Each row comes from the steps of one path. Every step used is in the known rows, and no mark comes twice. Write the path behind each row, first mark first.
In the rows, zero is written as 128.
Known rows:
H > A > Y: [127  99 129 145 126 140 138 143 143 129 126 126 143 110 126 125 163 125
 126 116 156  99 110 150 115 119 148 174 166 158 149 156 108  65  75 128
 110 154 146 141 102]
W > M > K: [136 142 141 111 128 151 132 176 132 126 133 184 151 154 129 157 153 140
  85 116 138 141 116 165 167 153 159 182 192 126 159 141 163  79  97 143
 124 119 128 136  66]
W > B: [143 119 152 113 122 117 139 159 139 132 161 159 144 181 116 138 126 144
 128 135 139 109 126 187 131 135 179 172 154 139 154 117 125  70  93 166
 121 139 118 138  87]
F > Z > A: [113 142 159 106 126 114  94 131 146  97 118 109 167 147 174 138 153 167
 109 109 128 159  93 141 126 117 133 120 130 137 182 137 149  55  87 167
 103 151 186 132 101]
V > A > Y: [129  96 112 157 131 113 135 147 157 102 124 147 154 117 136 144 167 138
 132 116 143 124 109 142 105 129 143 182 178 144 145 147 143  73  61 127
 137 145 126 139 108]
C > A > U: [145 115 125 144 101 108 124 149 154 123 142 132 143  91 146 118 159 127
 123 116 127 121 117 144 117  99 176 160 185 139 165 163 157 102  53 138
 106 145 138 135 152]
R > M > Q > U: [174 118 121 107 109 156 115 186 166  83 124 201 140 125 176 158 161 159
 149 118 125 164 127 155 109 184 179 164 206 116 181 121 199  99 103 154
 125 153 111 173 114]
K > M > W > B: [112 129 141 122 144 143 135 165 135 132 178 197 136 178  90 163 129 133
 118 136 138 130 117 183 143 175 188 194 178 115 170  97 127  92  96 183
 100 134  93 141  63]
V > A: [137 103 128 140 118 102 133 150 147 119 152 158 152 127 149 150 140 141
 121 129 138 133 107 139 120 115 146 189 155 128 154 144 163  67  66 132
 125 135 132 155 118]
J > T > A > Y: [142  89 106 167 177  97 135 130 188 124 111 137 163 117 164 142 169 153
 162 141 165 107 121 164  70 163 169 170 146 144 138 141  85  65  69 141
 120 154 159 110 110]
K > M > Q > U: [146 106 124 111 121 171 118 173 143  78 142 179 142 130 165 167 161 136
 106 117 120 168 119 150 118 188 175 175 211  91 198 110 189 109  84 156
  96 148 104 152 101]
W > M > A > Y > R: [151 106 106 144 185 159 135 145 148 107  95 148 164 144 133 151 174 163
 144 125 146 132 130 165 131 167 153 175 203 152 148 129 198  72  99 149
 160 142 113 151  93]
A > M > W > B: [130 128 135 125 106 133 128 161 150 137 157 193 135 144  85 129 124 153
 147 125 151 115 112 187 122 140 199 181 179 155 155 110 109  81 103 177
 120 145 108 137  84]
J > T > A > V: [159 105 115 159 175  94 131 130 175 139 135 142 164 106 190 136 162 165
 147 149 145 112 129 160  93 153 181 152 116 147 138 160  92  66  68 148
 105 141 169 122 105]
Q > M > R: [147 114 120 102 110 143 114 169 138  97 129 176 130 120 152 146 144 157
 113 135 129 124 118 161 100 135 183 179 181  97 168 153 154  81  87 149
 129 155 146 154 105]
Q > U > A > V: [159  98 112 127 104 156 110 151 124 107 137 162 155 104 204 113 148 134
 124  87 109 126 127 143  91 145 201 151 178 166 171 162 167 102  59 146
  87 144 158 149  75]
T > J: [146  99 137 135 127 101 133 135 160 151 138 162 164 135 155 152 148 128
 150 160 149  99 122 160 101 130 166 170 153 142 148 131 116  70  83 152
 103 147 162 125 112]
F > Z: [124 129 147 115 118 113 116 150 129 125 127 125 173 140 157 144 137 152
 122 129 139 144 106 146 126 103 159 147 147 141 177 116 140  71  75 166
 115 151 165 135  92]
U > A: [130  91 130 119  99 137 118 142 134 132 137 160 156 131 159 127 136 125
 129 104 128 121 115 147  86 130 184 168 167 169 164 125 164  85  60 148
  94 144 169 137  99]
Q > U > A: [150  88 119 114  89 151 111 156 127 109 138 168 151 123 191 123 127 122
 126  89 124 128 122 145  77 147 196 174 190 150 183 140 181  98  62 148
  86 148 157 149  88]
C > A: [143 107 144 132 107 120 119 156 137 117 134 144 146 118 166 124 146 120
 111 117 117 120 105 146 119 104 166 162 167 140 156 143 177  90  62 149
 132 156 135 138 139]
A > U: [144 113 123 135 112 114 133 145 163 131 144 142 152 117 127 133 161 143
 138 136 146 130 129 155 116 120 179 158 181 142 169 150 125  78  64 137
  90 133 151 135 125]
T > A > Y: [137  95 114 155 162 116 139 142 187 112 120 128 162 132 149 139 169 146
 152 129 159 124 114 164  94 156 161 175 165 145 147 143 120  63  72 143
 128 157 150 117  98]
W > M > R > Y > A > T > J: [159 135 124 136 155  94 132 142 172 160 108 166 154 106 134 167 134 181
 200 143 114  54 149 166  93 153 191 182 149 126 136 122 182 105  93 146
 123 111 110 148  89]
A > T: [137 139 140 129 121 119 134 137 148 127 119 148 149 121 147 139 147 165
 143 130 123  96 128 167 116 116 186 141 158 156 156 137 128  78  77 154
  98 121 152 128 119]
R > M > Q > U > A > V: [170 111 105 120 107 165 106 167 148  91 125 193 148  90 200 132 167 157
 146  86 102 145 131 140  90 178 202 153 192 162 172 145 201 115  78 151
 103 150 137 165  88]
Q > U > A > T > J: [147 115 116 134 107 111 124 131 145 136 128 166 154  93 197 132 128 142
 164 114 123  68 136 156  63 132 204 171 170 161 162 146 137 105  73 158
  65 134 171 125 104]
Y > R: [151 107 143 140 150 137 133 158 145 132 123 163 174 137 164 145 138 148
 165 159 140 124 129 157 132 127 178 172 164 156 157 129 164  61  87 138
 141 135 131 160 106]
T > A: [143 103 130 137 151 107 136 145 183 133 147 138 159 139 162 143 143 149
 146 140 155 132 114 166 106 149 166 181 138 129 157 139 137  57  76 152
 115 146 158 131 109]
M > R > Y: [154 108 138 131 126 126 121 160 166 108 126 176 154 128 129 164 135 164
 170 153 142 140 119 162 104 147 187 183 180 118 135 125 189  85  90 150
 153 143 121 178  98]
Y > R > M > K: [160 149 143 134 134 158 136 177 157 135 105 204 174 129 168 163 157 163
 156 161 138 146 124 157 157 166 189 186 185 150 147 139 187  71 104 129
 143 125 133 177  87]
C > A > U > Q > M: [149 118 132 123  99 136 116 158 157  97 128 149 122  72 169  82 161 116
 107  84 106  95 119 148  95 102 187 176 205 145 186 169 137 104  58 117
  93 161 121 120 151]
W > M > R > Y > A > C: [165 126 121 125 151 131 119 170 170 143 116 147 146 115 117 139 166 175
 176 105 110 121 144 154 102 174 194 180 175 116 151 125 232 109  83 127
 121 114  95 173  74]
W > M: [145 122 134 120 142 121 134 162 141 129 146 171 142 162 126 151 151 141
 113 113 130 125 119 171 133 142 152 169 173 138 160 122 162  62  89 155
 124 131 121 135  75]
H > A > U > Q > M: [143 118 136 120 103 146 128 152 157 119 144 142 119  73 150  85 156 121
 109  93 134  83 122 152 103 101 176 191 189 148 189 177 100  78  72 105
  65 154 137 133 132]
F > Z > A > M: [126 147 147 122  95 118 100 120 158 111 110 109 162 111 158 122 162 180
 125 106 131 150  80 148 103 113 150 125 140 164 169 131 141  51  83 158
  99 153 190 124 102]
C > A > T: [138 139 141 139 112 111 126 144 138 119 117 136 139  94 168 123 144 148
 127 111 103  87 117 154 114  95 183 144 161 154 152 149 160 101  63 155
 115 134 139 129 146]
J > T > A: [150  98 122 150 168  84 133 135 186 142 137 146 161 127 179 148 143 156
 155 156 160 115 122 165  80 156 174 174 119 129 146 135  97  58  74 150
 107 144 168 120 120]
H > A > U > Q > M > R: [136 111 117 111  94 152 120 155 154 113 148 159 115  57 147 112 149 145
 113 102 142  94 119 149  94 107 186 201 192 109 176 182 126  92  82 117
  96 165 137 149 132]
Z > A: [130 122 154 113 126 125 105 132 163  98 126 137 151 153 164 136 164 153
 112 116 128 147 103 153 121 139 141 130 145 137 165 147 149  51  87 151
 101 145 171 134 118]
R > Y > A > V: [173 112 144 138 141 133 121 149 161 136 105 133 170 121 153 127 156 155
 167 132  98 112 142 147 120 151 190 146 141 165 148 134 180  88  62 120
 122 117 115 165  84]
Z > F: [133 117 144 107 122 124 110 148 163 112 119 111 158 153 112 143 149 136
 118 142 120 136 105 163 119 106 156 165 155 160 173 111 141  78  63 147
 119 146 161 138 112]

Write each row's path:
[150 123 108 138 143 157 123 190 148 110 135 228 148 142 141 138 122 152
 193 107 138 112 139 177 101 192 219 203 212 160 164 121 169 102 111 171
 135 149  83 177  52]
Q > U > A > Y > R > M > W > B
[154 111 112 154 158 138 130 176 182  91 101 197 162 102 151 171 177 177
 187 137 134 152 123 142 123 168 157 188 194 146 149 121 206  85  99 131
 177 151  85 178 126]
V > A > Y > R > M > Q
[155  98 126 102 109 160 108 179 149  75 128 179 144 124 172 148 147 141
 123 112 133 157 127 150 118 157 172 160 206 108 190 128 176 104  92 152
 119 155 115 154 121]
M > Q > U
[137 112 134 103 142 141 120 176 153 101 135 183 140 146 120 162 160 152
 115 108 132 148 122 163 139 154 147 162 191 123 171 107 178  88 102 159
 140 143  99 136 104]
W > M > Q
[147 113 134 139 111 145 111 158 177 145 104 178 156 103 102 130 136 157
 189 125 131 122 120 153 103 153 203 177 177 167 159 103 167  94  82 138
 123 129 106 159  96]
R > Y > A > M > W
[135 107 119 127 112 138 117 146 142 136 137 143 151 106 155 108 167 135
 142  89 127 127 122 144  80 139 198 164 178 166 163 140 171 103  58 142
  67 135 171 137  98]
U > A > C
[152 112 130 120 128 136 122 151 159 156 114 117 156 117 143 114 176 150
 151 108 111 117 142 143 102 146 190 149 154 139 171 133 178  98  62 121
  83 120 140 144 107]
Y > A > C
[149 115 114 103 145 148 128 137 143 118 132 147 140 163 118 154 167 158
  94 108 141 152 120 169 133 167 142 168 181 125 159 122 205  76  96 167
 123 138 137 143 102]
W > M > A
[156 114 108 119 106 148 132 121 195 127 126 154 145  95 137 125 188 161
 146 102 142 140 127 153  99 159 181 169 207 156 163 136 180  92  81 134
  96 156 139 139 149]
R > M > A > U > Q
[173 114 142 142 100 129 124 141 177 152  93 135 162 109 123 121 149 162
 188 130 115 112 120 156  88 144 197 168 157 176 149 104 186  77  66 115
 119 125 120 156  99]
R > Y > A > M
[135 111 117 117 137 166 136 117 142 118 136 136 150 154 131 169 180 144
  86 135 134 167 107 157 123 187 156 175 181 111 168 107 199  87  77 164
  88 140 151 143 111]
K > M > A
[152 151 140 119 108 151 133 171 157 130 116 197 158 137 150 162 166 155
 126 144 135 152 116 159 146 169 181 176 183 143 150 140 169  76  95 137
 120 130 149 158  88]
R > M > K
[154 114 134 143 122 128 119 150 133 115 132 138 149  97 177 115 165 130
 108 113 104 119 113 143 127 106 176 139 158 157 147 166 163  97  57 147
 129 150 136 138 121]
C > A > V
[147 130 128 144 153 145 124 179 168 135 123 226 161 129 140 162 144 159
 194 157 144 143 128 160 134 168 194 180 185 154 159 119 169  72 111 160
 143 139 110 181  94]
Y > R > M > W
[119 147 139 119 120 101 103 127 164 104 129 103 162 119 152 131 164 171
 121 112 136 156 107 138 123 111 146 124 151 134 188 157 134  66  75 155
  79 141 185 130 119]
F > Z > A > U
[152 100 114 117  81 140 117 141 161 152 112 149 152  90 130 142 152 175
 156 127 129 118 116 148  82 136 199 166 158 128 153 124 186  90  75 131
 137 143 146 151 108]
Y > A > M > R
[155 109 114 120 135 156 122 123 143 114 122 129 156 125 153 134 183 161
 102 125 130 150 123 153 129 151 164 138 164 148 150 151 172  85  77 158
 115 144 163 144 116]
M > A > V
[152  91 112 180 202 109 138 141 184 128 101 147 182 111 181 144 155 163
 195 166 164 103 134 162  86 158 181 182 150 157 136 142 111  58  80 133
 146 147 140 132 108]
J > T > A > Y > R
[133 135 127 145 121  96 139 139 150 122 133 151 145 103 152 145 142 168
 138 123 122  98 120 148 115 105 167 170 150 143 150 151 148  78  68 140
 108 115 136 144 127]
V > A > T
[155 134 112 115  98 149 113 162 152  98 110 192 139  88 187 138 145 174
 165  84 102 114 136 152  78 165 210 158 195 161 177 128 199 119  84 159
  88 135 140 157 114]
R > M > Q > U > A > T
[131 122 128 124  66 164 118 146 136 136 114 170 162  95 148 123 150 142
 112 105 139 135  98 148 105 133 198 182 192 180 154 140 160  94  69 130
  96 135 175 129  90]
U > A > M > K
[142 140 137 117 130 127 132 179 160 136 159 219 134 172  98 153 129 156
 160 137 142 125 126 189 134 172 193 184 173 140 155 107 134  80 115 183
 129 141  97 162  74]
R > M > W > B
[123 109 136 118 136 160 126 157 151 100 139 172 149 137 130 178 172 140
 108 134 123 166 112 150 130 175 162 169 187 111 180  92 172  98  80 157
 105 146 112 136 113]
K > M > Q
[133  94 121 118  79 155 108 146 157 112 117 171 151  86 137 129 157 154
 142  95 131 142 104 146  81 135 186 164 190 175 166 106 174 102  75 147
 112 160 147 128 129]
U > A > M > Q
[156 113 100 133 136 155 133 131 174 107  92 146 150 137 128 152 202 167
 141 121 144 151 119 162 101 187 158 158 196 153 141 126 188  78  89 154
 133 156 149 151 112]
R > M > A > Y
[138 100 122 141 128 116 139 131 208 132 152 137 155  87 157 114 161 142
 156 111 156 115 124 157  92 133 184 184 179 149 169 153 120  80  66 124
  93 154 140 110 136]
T > A > U > Q
[123 131 138 111 116 148 125 173 148 124 176 182 106 107  96  94 120 126
 119  95 146  76 129 177 129 119 190 211 191 134 186 158  77  94 101 146
  79 151  92 140 105]
H > A > U > Q > M > W > B
[165 120 142 133 139 130 121 157 175 146 103 124 160 118 133 116 167 156
 184 117 109 120 143 147  99 160 197 163 164 149 156 123 198 102  65 115
  94 114 117 165  99]
R > Y > A > C
[170 126 125 117 135 145 111 172 168 122  98 139 141  98 141 118 165 169
 171 116 101 115 144 149  84 165 208 179 175 113 164 142 208 112  74 116
 104 123 116 177  95]
Q > M > R > Y > A > C
[154 101 142 132 113 132 125 139 197 141 115 138 161  93 134 109 154 141
 182 106 120 101 142 144  95 133 201 174 187 163 170 126 167 102  58  98
 100 133 101 140 130]
R > Y > A > U > Q
[173 129 102 140 142 138 138 135 180 133 119 152 160 111 136 151 181 184
 170 151 147 154 137 158 121 168 181 174 193 146 158 142 206  81  90 143
 117 135 146 176 140]
Y > R > M > A > U
[171 118 120 124 119 129 115 164 175 122 111 145 143  95 125 132 146 166
 172 133 113 109 148 149  93 148 203 183 180 110 174 150 185 104  67 112
 109 123 114 174 116]
Q > M > R > Y > A > U
[133  91 115 110 103 176 109 163 131  88 142 183 146 116 179 152 147 125
 113  87 113 156 117 138  87 185 192 183 210 122 200 110 204 122  67 156
  77 152 129 149  93]
K > M > Q > U > A
[164 106 154 128 131 128 121 155 169 141 103 138 168 145 137 138 137 148
 179 136 111 114 138 151 112 153 185 171 149 149 158 107 197  85  69 119
 126 119 109 168 100]
R > Y > A
[132 117 111 133 121 137 124 135 146 116 131 181 150  85 185 159 148 142
 151 114 112  94 131 150  73 169 199 181 188 133 179 118 163 131  76 165
  57 136 142 124 110]
K > M > Q > U > A > T > J
[158 121 131 127 146 121 125 171 160 109 133 190 143 143 112 173 136 168
 158 134 135 134 119 172 117 160 174 193 188 115 134 120 205  82  99 155
 160 135  98 176  73]
W > M > R > Y
[157 124 131 138 135  99 127 133 180 158 100 155 163  93 148 161 133 178
 209 160 117  59 149 157  82 141 201 175 143 131 136 126 169 107  85 142
 117 119 132 150 115]
M > R > Y > A > T > J
